Every row comes from one small tree of marks. Brackets hold a mark, then the marks that hang from it, in alphabetical order. Every link used is in the known rows. Which tree was each row made from?
Known rows:
(H (E S)): [ 14 -12 -20 -13 -11  18 -17  13  -1  11  -6  13   4 -42  30  -7 -29 -12
  -8   5   5   9   2   6  11 -17  14 -19   6   5 -26  25   0   4 -17   4
  51   0 -22   4  18  18   1  11  -2  -7]
(R (U (E H) (M (C Q)))): [-24 -17  -1 -14 -19  15  -1 -30 -11 -16  -2  27  -3   1  10  23  21  19
   8   4 -29 -17   3 -14  18   1 -18   1  -8 -14  20  -8   2 -53  22   1
 -15 -18  17  29 -32 -22   1  -6 -10  11]
(R (U E M)): [-17  -7   3 -31 -24  16 -12 -33   9 -16  13  41   5 -20  14  34   7   3
 -13   9 -10 -19  19 -38  14 -11  -5  13  -8 -26   8 -16   5 -26   1  17
  -9 -22   1  38 -30  -3   0  -5  14   6]
(S (E H (U (M V))) J): [ 15   7  18  45  25   2  12  37   3 -14   1 -33 -24  27 -39 -23  21  -5
  24  -9  37  -3 -16  25 -38  31 -17   2  12   7  -7  13  -9  23   7 -39
 -56  -4 -34 -12   9 -19  24 -40 -42  -4]
(H E): [ 11 -10 -24 -15  -4  37  -6   3  11  -3  -6  24 -11 -52  15   6 -30  -4
 -21  14  10  -7  14  12  12 -11  11 -19  -9  -6 -21  31   5  16 -22   4
  44  12 -29  18   1  13   0  17  -6  -9]
(U (M C)): [ -8 -10  -3 -11 -39   9 -25 -13 -10  11 -11  28 -11 -15  -1  12 -11   0
   6  22 -16 -41  25  13   4  10 -11 -24  -7 -38  10   2   7   7 -10  16
   1  16  20  20 -32  -4  11  10 -12  14]
(M (C Q) V): [ 13 -37 -38 -33   2  23   6 -18 -37 -17 -66 -53  -9  -2 -14  17  12  41
  21  20 -43 -20  13  74  -4  23  -3 -19 -24 -22  12  15 -24   5  15 -20
 -10  24  28   2 -12  14 -10  28 -12  42]
(H (E (U (M V) R))): [ 13  -9   4  17   5  12   3  19  -1  12  -7  38 -24 -18  15 -21  -9 -28
 -10  10 -19 -23 -11  27  14 -18  21 -18  -3  -1 -12   2   9   6  -8   2
  30  -5 -32  -7 -20 -43   7  -1 -23   4]
(U (E S) R): [  3 -15  11 -23 -10   6 -39  -5   6  29  -3  27   3   4   7  14   0 -20
   7   8   3  -7  -9 -39  36 -17  10  -8  -2 -17  18 -21  -3 -11 -12  31
  29  -6  39   5  21 -12   6  -9   1   6]
(S E): [ -1   0 -16  -4  -7  23   4 -11  18   4 -14 -20   1 -18 -30   9  -5  10
  -7   6  44   0  25 -13 -20  10 -18  -3  12  -7  -3  12  -4  29 -24   3
 -12   8 -15  26  22  33   0   3 -16  -6]
(Q C): [-13   9 -22 -21 -18  18 -25 -33  21  -1  14  33   2 -56 -17  22 -11  22
 -12  -7 -10   4  39 -12 -16   3 -14  12   1 -31 -14  22 -10  24  20  27
   5  31   0  13   5  31  -9  37  20  -4]
(C (M V)): [ 29 -11  -2 -50  -3  -6  -4 -25  11   0 -14 -22 -11 -11  27 -20 -13  14
   8  15  -7 -17  14  11  14   6  29  21 -21  -2   4  31  -5  20  17  -7
   9  15  -4   2 -20  14 -22  37  11   7]
(R (U (M (C Q)))): [-11 -12 -21 -24 -12   6   7 -40  -5 -25 -16  14   7 -11  10  29   8  32
 -10   9 -25 -17  20   3   9  -2 -10  11 -11 -10   6 -12  -1 -27   1  -8
 -16 -17  17  36 -34 -12  -4  16  -1   9]
(J N (S (E H))): [-23  15   7  10  -9  -2  78   1  14  -4  24 -56  38   5 -40   7   4  12
 -37  -4   0  17  21   2 -18  -7  -4  19   9  17   7 -11   9   7  -5  24
   9  13  -9  -9  15  67 -23  33  59 -13]
(F (Q (C M))): [ 12  -8 -11 -36 -18 -26   0 -41  51  -7 -11  11  21 -38  -8  22   1  30
 -16   0 -44  12  27   1 -18  19 -15  -6  -4  12 -15  24   4  41   6  27
   5  40  -3  29  -8  13   1  47   3 -14]
(R (U M)): [ -8  -2 -14 -27 -18  -3  -5 -41  10 -24   7  33  13 -16  11  21  -1  19
 -22  -1  -8 -12  27 -20   4  -9  -5  21  -9 -11  -3 -15  -1 -16  -6  -2
 -10 -21  -3  35 -33  -3  -6  14  13   1]
(U R): [ 16  -9  -9 -22   7   2 -16 -28  20   4  -3  22   2  -5 -11  12  -9  13
 -14   5  10  -7  14  -4  16  -7   5   7 -20  -4   9 -17 -11  23 -20  10
  19   3  24  20   2 -13  -6  23  -7  -5]
(M V): [ 18 -18 -24 -39  -3   9 -11 -20  -3 -17 -24 -13   5 -11  -7   5  -7  14
   0   4  -5  -7  27  30 -15  10   4   5 -24 -24  -6   1 -24  28  -2   2
   0  23  -7   0  -4  33 -13  20  14  26]
(H (E (S J))): [ 26  -9 -18  -7   1  23 -18  27   2  -2  -2  -1  -4 -41  24   1 -25 -11
  -9   9  21   2  -1  18   7 -13  20 -15   3   2 -32  29   0  15 -22 -10
  39  -1 -21   4  19  14  10   6   0 -11]
(N (J (S (E H U)))): [-37  18 -23  16  46 -35   7 -13   1  -1   7 -26  10 -14   0  -5 -28   8
 -43  -5  33  17  -1  -8 -16 -35 -13   7  -3   0   2  -6  18  22  -9 -16
  12  -1 -10   9  -3  32 -16  14  21 -34]
(V M): [ 22  32 -39 -47  -5  23  -7 -37 -14 -14   5  21  -1 -33  27  18 -13  -5
  -9  -1  40   3  18 -23  11   9  18   1 -39 -18 -25  16  15  10 -34   9
   6  15   3  12   2  42 -26  25   3  -6]
(V (M (C Q))): [ 21  16 -52 -42  -2  34   6 -37 -33 -15 -27  -7 -10 -25  24  28  -1  16
   5   9  17  -5   9   7  18  17  13 -17 -39 -18 -13  25  15 -11 -23  -6
   4  16  26  16  -6  25 -23  31 -18   6]
(H (E (S (J N)) U)): [ 17   9 -11  13  10  15   7  36   0  -5 -10   8  -8 -22  36  -5 -23 -16
  -9   2  -9  18 -16  11   5  -3  31 -13  13  38 -31  28   3   5 -12 -10
  23  -5 -35 -17  12  -9   8  -2   4   6]
(V (M C)): [ 17  24 -48 -37  -9  31  -7 -38 -34 -17 -18   7 -10 -21  20  23   5   0
  -6   5  25 -21  19  -2  16  28   8 -20 -41 -25  -8  24   7  -1 -33   7
   8  24  10  23 -10  36 -24  36 -16  10]
(N (J (S (E (U R))))): [-30  17 -19  10  48 -36  10 -12   5   2   4 -30   5 -19  -5   4 -29   2
 -51   3  35   1   1  -3  -8 -43  -4   9  -7 -10   4 -21  18  30 -26 -15
  16  -8   1  18  -3  23 -15  22  23 -33]
(N (J S)): [-28  15 -35 -17  36 -28  -8 -26   6  -6   8 -15  14 -39  12  18 -42  15
 -55   7  27   9  14  -8  -2 -45   2  10 -18 -19  -1  -9  17  31 -25  -7
  28   3   7  23 -10  46 -21  34  48 -33]
(J S): [ -2  17 -14 -33  -5   7  13 -32  11  -2  15 -11  31 -25 -19   8 -28  20
 -35  12   1  14  22  -8   5 -22  21  21 -12  -7   5   6  21  14 -16  18
  30  11  -5  12  14  62 -23  40  46 -14]
(E S): [  6   3 -25 -33 -18 -11 -35 -14  -3  14 -14  10  27 -12  25  -3 -26   9
   9  -7  -3  34  13 -22   2  -2   8   2  14  17 -16  10  -6   3  -8   7
  20   0   9  -5  30  29  -8  11  17   6]
(E H (S J) (U (M V))): [  8  10  16  29   9 -44 -23  33 -34   8   5  10   4  55  28 -55   8 -14
  51 -30 -31  36 -40  10 -18  19   7   1  18  42 -15   7  -8 -28  43 -24
 -25 -11 -22 -61  10 -41  11 -41 -21  17]

Write each row's tree:
[  7   0  -2 -30 -17   1 -18 -31  18   5  13   5  -9 -44   0  -4   0  13
   0   3 -23 -14  32   3  -4   5   4  22  -6 -29  -8  33 -15  23  39  19
   6  31  -1  -2 -10  21 -20  48  24  -1]
(Q (C (M V)))
[ 12   6   6  31  17  21  39  31  21 -29   6 -58  -7  10 -41  16  21  13
   0  -8  54   3   8  19 -37  36 -25   8  10  13 -10  10 -24  32 -13 -27
 -41  14 -12   7  17  28  15 -11  -2 -11]
(S (E H) (J N))
[-17  19   3  -1 -11   6  78  -1  21  -3  15 -57  35 -11 -39  21  -5  10
 -50   6   1   8  28  -2 -15 -11   9  21   9   5   4 -14  12  19 -24  28
  10  13  -3  -2  14  75 -25  41  71  -6]
(J N (S E))
[-13  -8 -19 -24 -21   2  -5 -38  -4 -27  -6  23   8 -10   8  25  12  24
 -19   3 -22 -27  27  -3   6   5 -13   8 -12 -14   8 -12  -6 -19  -5   0
 -13 -12   7  41 -41  -5  -3  21  -3  11]
(R (U (M C)))
[  2 -48  34 -12 -25  11 -21   9 -21  24 -20   7 -34  14 -16  20  32 -23
  27  38 -39 -69 -11  36  32 -12  -3 -32 -23 -77  36 -39  -4 -13   3  25
   3  -2  63  -1 -32 -52  18 -18 -25  27]
(U E (M (C Q) V) R)
[ 21  18  12  34  32  16  50  33  27 -25 -10 -52 -16  14 -38  16  19   6
 -14   4  39  -6  -5  13 -25  27   5  14  13  24  -9  -6 -12  45 -31 -23
 -51  -5 -11   2  11 -12  14 -10  -6   1]
(S (E (U R)) (J N))
[ -5 -19  18 -10  -3  17 -28 -15  10  15  12  40 -10  16  -9   7  13  -8
  12  -1   6  -7 -10 -28  31  -3  -9  -7 -14 -11  34 -13  -5 -17   8  23
  22   7  26  12   3 -27   4 -13 -21   0]
(U (E H) R)
[ 21   8 -16   9  11  18  -9  30  -3  -2 -12  15  -9 -26  32 -12 -26 -15
  -4   2   2  17 -19   7   8  -4  31 -15  14  30 -30  34   7   5 -11 -16
  27  -5 -39 -11  18  -8  11  -3  -9   0]
(H (E (S J) U))
[-12  16   7  16  12  -6  37  -9   4   9  16 -26  23  18 -43 -27   2   6
 -20  -4   9  21  -4  -5  -6 -15   4  18   9  15  16  -4  15  -3   4   3
  11  -1 -21  -7  23  26 -20  11   2 -20]
(J (S (E H (U R))))
[-14 -39  38  10 -23   6 -21   4 -16  35   0  34 -29  25  -7   6  28 -16
  35  18 -30 -40 -23   7  39  -9 -18 -31 -11 -45  45 -28   9 -42  19  21
   9  -5  59   1 -25 -70  19 -27 -45   6]
(U (E H) (M (C Q)) R)
[-13  -6  41   5 -38  -1 -32  30  -5  26  28  31  -7   9  22   4   4 -36
  34   2  -7  -2 -10 -29  10  -1  -8 -14  13 -23   4 -10   8 -28  14  25
   1  -5  22 -20   0 -10  22 -41  13   6]
(U (E H (S (J N))) M)
[-16  -6   2 -18 -23  13 -41  -6  -6  18   0  32  10   5  22  -1  -7  -7
  27  -9  -3  28  -7 -44  14   5  -5 -11  11   2  10  15   2 -34  21  22
  20   8   6  -6  27  16   1 -21   2   9]
(U (E H S))
[  1  21  -2  29  18 -31   5  22 -14  -9  -4   5  16  49  31 -33  -1  10
  31 -40 -28  66 -34 -12 -17  31  10   9  27  85 -15  15 -10 -23  36 -23
 -22  -5 -20 -49  26 -16  -1 -22   3  15]
(E H (S (J N)) U)
[ -8   4  18  42   5 -11  12   7   2  21   1  10  -9  37 -24 -36  20  -8
  18 -15  11   4 -13  -8 -16  11 -27  -2  21  21  11  -4   2  -3  14  -6
 -24  -6 -21  -7   8 -34   6 -27 -53  -6]
(S (E H (U M R)))
[-34  13 -24   8  41 -31   5 -14   2  -1  12 -35   9 -23  -6   4 -26  10
 -46  -2  44   9   9  -2 -16 -37 -18   7  -9 -14   4  -9  13  24 -18 -16
  20   1  -1  18   1  44 -15  19  25 -42]
(N (J (S (E H))))
[ 20  10  27  55  31  -2  11  36   9  -7  10 -25 -25  33 -41 -21  26  -5
  18  -9  43  -7 -23  14 -23  23 -16   3  15  12   0  -1  -7  19  -2 -36
 -49  -7 -19  -6  10 -37  25 -39 -52 -14]
(S (E H (U M R)) J)
[  5 -17  27   3   1   0 -21  14   5  11  14  10   1  30   1   7  18 -15
  20  -8   7   5 -23 -21  26   2  -1  -5  -3   1  18 -19 -15 -19   3  14
  14  -2  34  -9  19 -20  12 -25   0  -1]
(U (E H (S (J N))) R)
[ 28  14   4  29  38  18  16  25  21 -18 -12 -39 -22   9 -44   5  12   4
  -3   5  56  -7  -9   9 -19  22   2   8  11  12  -6   5  -8  43 -27 -35
 -45  -8 -15  15  22 -14  19 -18 -35  -6]
(S (E (U R)) J)
[ -2 -37  54   6 -28 -27 -43  22 -23  42  20  30  -9  42   4 -26  31 -53
  39   0 -27 -32 -24   0  22 -22 -12 -19  -5 -48  24 -44 -12 -32  25  31
  18 -12  37 -32  -8 -46  17 -40 -15  11]
(U (E H S) (M V) R)
[-18 -24   1 -25 -32   1 -20 -20 -21 -15 -14  13   9   8  13  22  25  -6
   2   7 -33 -30   9  -7  11   1  -7  -4  -9 -38  13 -19 -14 -41  10   9
  -8 -13  10  20 -31  -2   3  -3   8  29]
(R (U (E S) (M C V)))
[ 20   3  -2  21  23  23   5  23  16 -24   5 -49 -13   5 -47   2  15  15
  12  -7  70   5   3  16 -31  31 -24   4   5   1  -4  22 -19  31 -13 -35
 -37   7 -18  18  28  20  19 -22 -33 -19]
(S (E H) J)
[  0   0   6 -28 -19  27 -24   8   9   3  -4   2   3 -17  18  34 -14  -8
  10   8   9   9   1 -36  12   8  16  -5   7 -10  -1   7  -3   0 -12  23
   7   5  20   3  22  27  10 -11  34  14]
(U (E (S (J N))))
[ 14   1  -3  20  -2  12 -15  40 -15   8 -13  18 -17 -19  29 -17 -18 -26
   3   9 -13  -7 -19  21  10  -1  24 -27  14  13 -24  29  11  -3 -11 -12
  23  -7 -31 -14  -1 -23  18 -12 -21   5]
(H (E (S J) (U (M C))))
[ -2 -23  41  -1 -29  -6 -47  32 -22  20  17  14 -12  19  14 -11  15 -41
  46   4 -12 -16 -15  -1   1  -1  -7 -18   1 -46   6 -10  -8 -24  23  16
  -5  -1  12 -32  -3  -7  25 -48   2  15]
(U (E H (S J)) (M V))
[-20 -32  43  18 -40 -14 -44  14 -27  44   7  37 -13  42   5 -10  34 -43
  36   6 -29 -41 -23 -11  35  -5 -20 -36   1 -37  39 -30  -3 -47  16  34
  23  -1  51  -8 -17 -55  21 -31 -37  13]
(U (E H S) (M C) R)
[  9  25  -8  23  24 -28 -19  14 -19  -4  -4  12  12  45  30 -42  -7  13
  39 -38 -14  63 -36 -13  -9  28  10   8  22  78 -14  25  -5 -25  36 -30
 -18  -6 -24 -41  30 -24   2 -28 -19  11]
(E H (S J) U)
[ 18  15  27  44  19   6  44  42  24 -13  -2 -42 -21  16 -38  12  17 -10
 -10   6  33 -23  -7  15 -24  21   0   8  14   7  -7 -17  -8  41 -31 -17
 -54 -13  -3  -3   1 -21  23 -19  -6   1]
(S (E (U M R)) (J N))
[-32  13 -26   1  37 -26   6 -14   7  -1   6 -36  10 -34  -6  14 -33   7
 -54   6  46   3  12  -4 -16 -41 -12   8  -7 -23   0 -11  17  36 -28 -11
  18   0   2  24  -3  48 -13  24  31 -37]
(N (J (S E)))
[-26  29   9  23  -2  -6  85   5  12  -3  16 -45  33  14 -32  -3   3  12
 -34  -8 -14  27   7  -4 -21  -2   5  23  16  35   7 -10  16   0   3  20
   0   8 -22 -20  12  48 -26  26  56  -4]
(J N (S (E H U)))
[-30  26  20  29  -7 -11  83   9  10   3  23 -37  32  19 -31  -7   4   1
 -30  -8 -17  19   7  -2 -18  -8   3  18  19  28   7 -15  20  -1   3  25
  -2   4 -16 -24   5  41 -22  19  53  -3]
(J N (S (E H (U M))))
[-12   7  10  23   1 -23  -7  -6 -21   8  -1  48  -4  38  15 -49   3  -1
  34 -22 -45  21 -18   3 -14  20  -4   1   5  32   4   7   6 -21  48  -5
 -17   6 -33 -38 -21 -43  -3 -25 -29  22]
(E H (U (M V)))
[ -7   8  17  35   9 -32  -5  -7  -6  19   8  64  -7  47  11 -46   8  -4
  24 -21 -36  19 -24 -11   6   6  -4   2   5  40  12 -10   6 -26  36   0
  -6  -5 -13 -29 -17 -70   0 -22 -42   2]
(E H (U M R))
[-18  -7 -14 -27 -11   6 -12 -35  -1 -21   4  25  23   3  24  18  10  18
  -2 -18  -8  21   3 -43  14   1  -9  15  -2  15   7  -4 -11 -45  21   1
   1 -15  -4  24   0  11  -8  -2  12   5]
(R (U (E H S)))
[ 41 -22  -8 -58  17   1  21 -25   8   4 -31 -48 -17 -22  33 -15 -19  46
  32  29 -28  13  -4  32  22 -13  38  30 -15  12  -3  31   8   3  28 -26
  -2  -8  30 -15  -4  -8 -28  28  12  -1]
(C (M V) Q)
[  5   1   1 -33 -14  28 -41   4   5   5  -4   9   0 -20  15  27 -17 -10
  15  13  20   8  -2 -38  14   5  15  -3   5 -16  -4  12   1  -2 -12  15
   8  -1  16   7  26  25  13 -16  17   8]
(U (E (S J)))
[  5  19  25  55  18   3  46  47  14 -17   9 -34 -16  28 -30  -8  24  -4
   8 -12  29   3 -11  13 -37  36 -16   6  24  27  -9   4  -9  18   0 -23
 -56  -2 -26 -15   4 -13  22 -30 -14  -1]
(S (E H (U M)) (J N))
[  6 -26   7  -2 -15  -6 -10  -7  -5  23 -15  16 -18   3 -12   8   7   6
  10  28 -28 -45   4  32  26 -14  -4 -15 -16 -35  21 -31   4  -1 -12   8
   4  -9  59   9 -28 -56   9   5 -30   5]
(U (M (C Q)) R)
[-23  25  16  28   5 -13  84   4  11  -1  19 -45  31  24 -38  -7  11   7
 -36  -8 -16  21   6   4 -13  -7   5  24  14  37  14 -20   9   1   1  21
   1   5 -13 -21  13  35 -25  25  48  -7]
(J N (S (E H (U R))))
[  8   2  -6   4   3 -17  -9  15  -6 -12  11 -17  23  26  18 -10  -4  15
  24 -30   4  45 -12   0 -14  21  -8   5  11  45 -14  13 -20 -11  16 -16
  -2   7   5 -24  27  19   1  -8  18  -1]
(E H (S (J N)))
[ 10  -3   5  18  -4  -5 -11  28  -7  28  -6  39 -11 -12  35 -29 -19 -34
  -2   3 -22  -3 -22   3  22 -27  23 -20  15  18 -20   4  14 -10  -6   3
  41 -18 -23 -19   3 -40  10  -6 -19  -2]
(H (E S (U M R)))
[ 20 -29  26  -9 -13 -24 -19  -2  -2  17   7  18 -10   8 -14  -8   9 -18
   1  12 -12 -49  11  32   8 -21   1  -3 -25 -51   7 -44 -10  18 -11  16
   4  -6  29  -6 -28 -34   4   0  -9   6]
(U (M V) R)
[-40  18 -12  23  37 -38   7  -5  -2   8  17 -20   5 -15   0  -8 -24  -4
 -39  -1  28   6  -1  -5 -16 -40 -13   6   0  -9   2 -14  24  19 -10 -14
  13  -5  -7   6 -10  22 -12   8  19 -37]
(N (J (S (E H (U M)))))
[ 20   6   1  19   2   7 -12  39  -6  11  -3  25 -15 -25  34 -19 -24 -28
   2   8  -3   3 -21  11   9 -14  29 -16  14  15 -30  24  12   1 -13  -8
  23 -13 -34 -18   8 -23  17 -13 -11  -1]
(H (E (S J) (U M)))
[ -2 -23 -19 -25 -12   1   9 -34 -14 -30 -18  -3   6  -3   3  22  16  30
  -7   9 -35 -27  19  25   3  -1 -10   8 -19 -21   4 -15 -12 -19  11 -15
 -20 -16  12  24 -41  -8  -8  16   1  20]
(R (U (M (C Q) V)))
[-12  -7  10 -12 -16   0 -19 -14  -2 -17  18  30   9   7  20  14  17  -3
   5  -8  -8  -3  -1 -31  12  -5 -10  11  -1 -11   2 -12  -4 -44  17   0
 -11 -24   1  18 -16 -10   6 -21   7   0]
(R (U (E H (S J)) M))
[  2  20  15  32   5 -37 -25  27 -23  11   9  28   4  46  31 -51  -5  -8
  46 -31 -23  47 -39 -11 -10  18   7   3  27  55 -16  10   3 -29  36 -23
 -21 -16 -18 -53  15 -42  14 -42 -22   7]
(E H (S J) (U M))
[ 15  14  19  52  35   5  50  36  18 -24   2 -46 -14  38 -40  -2  28   6
   0 -15  34   7 -17  18 -31  34 -12  11  17  39  -1  -4 -20  23  -5 -29
 -51   0 -16  -9  14 -19  15 -22 -20  -4]
(S (E H (U R)) (J N))
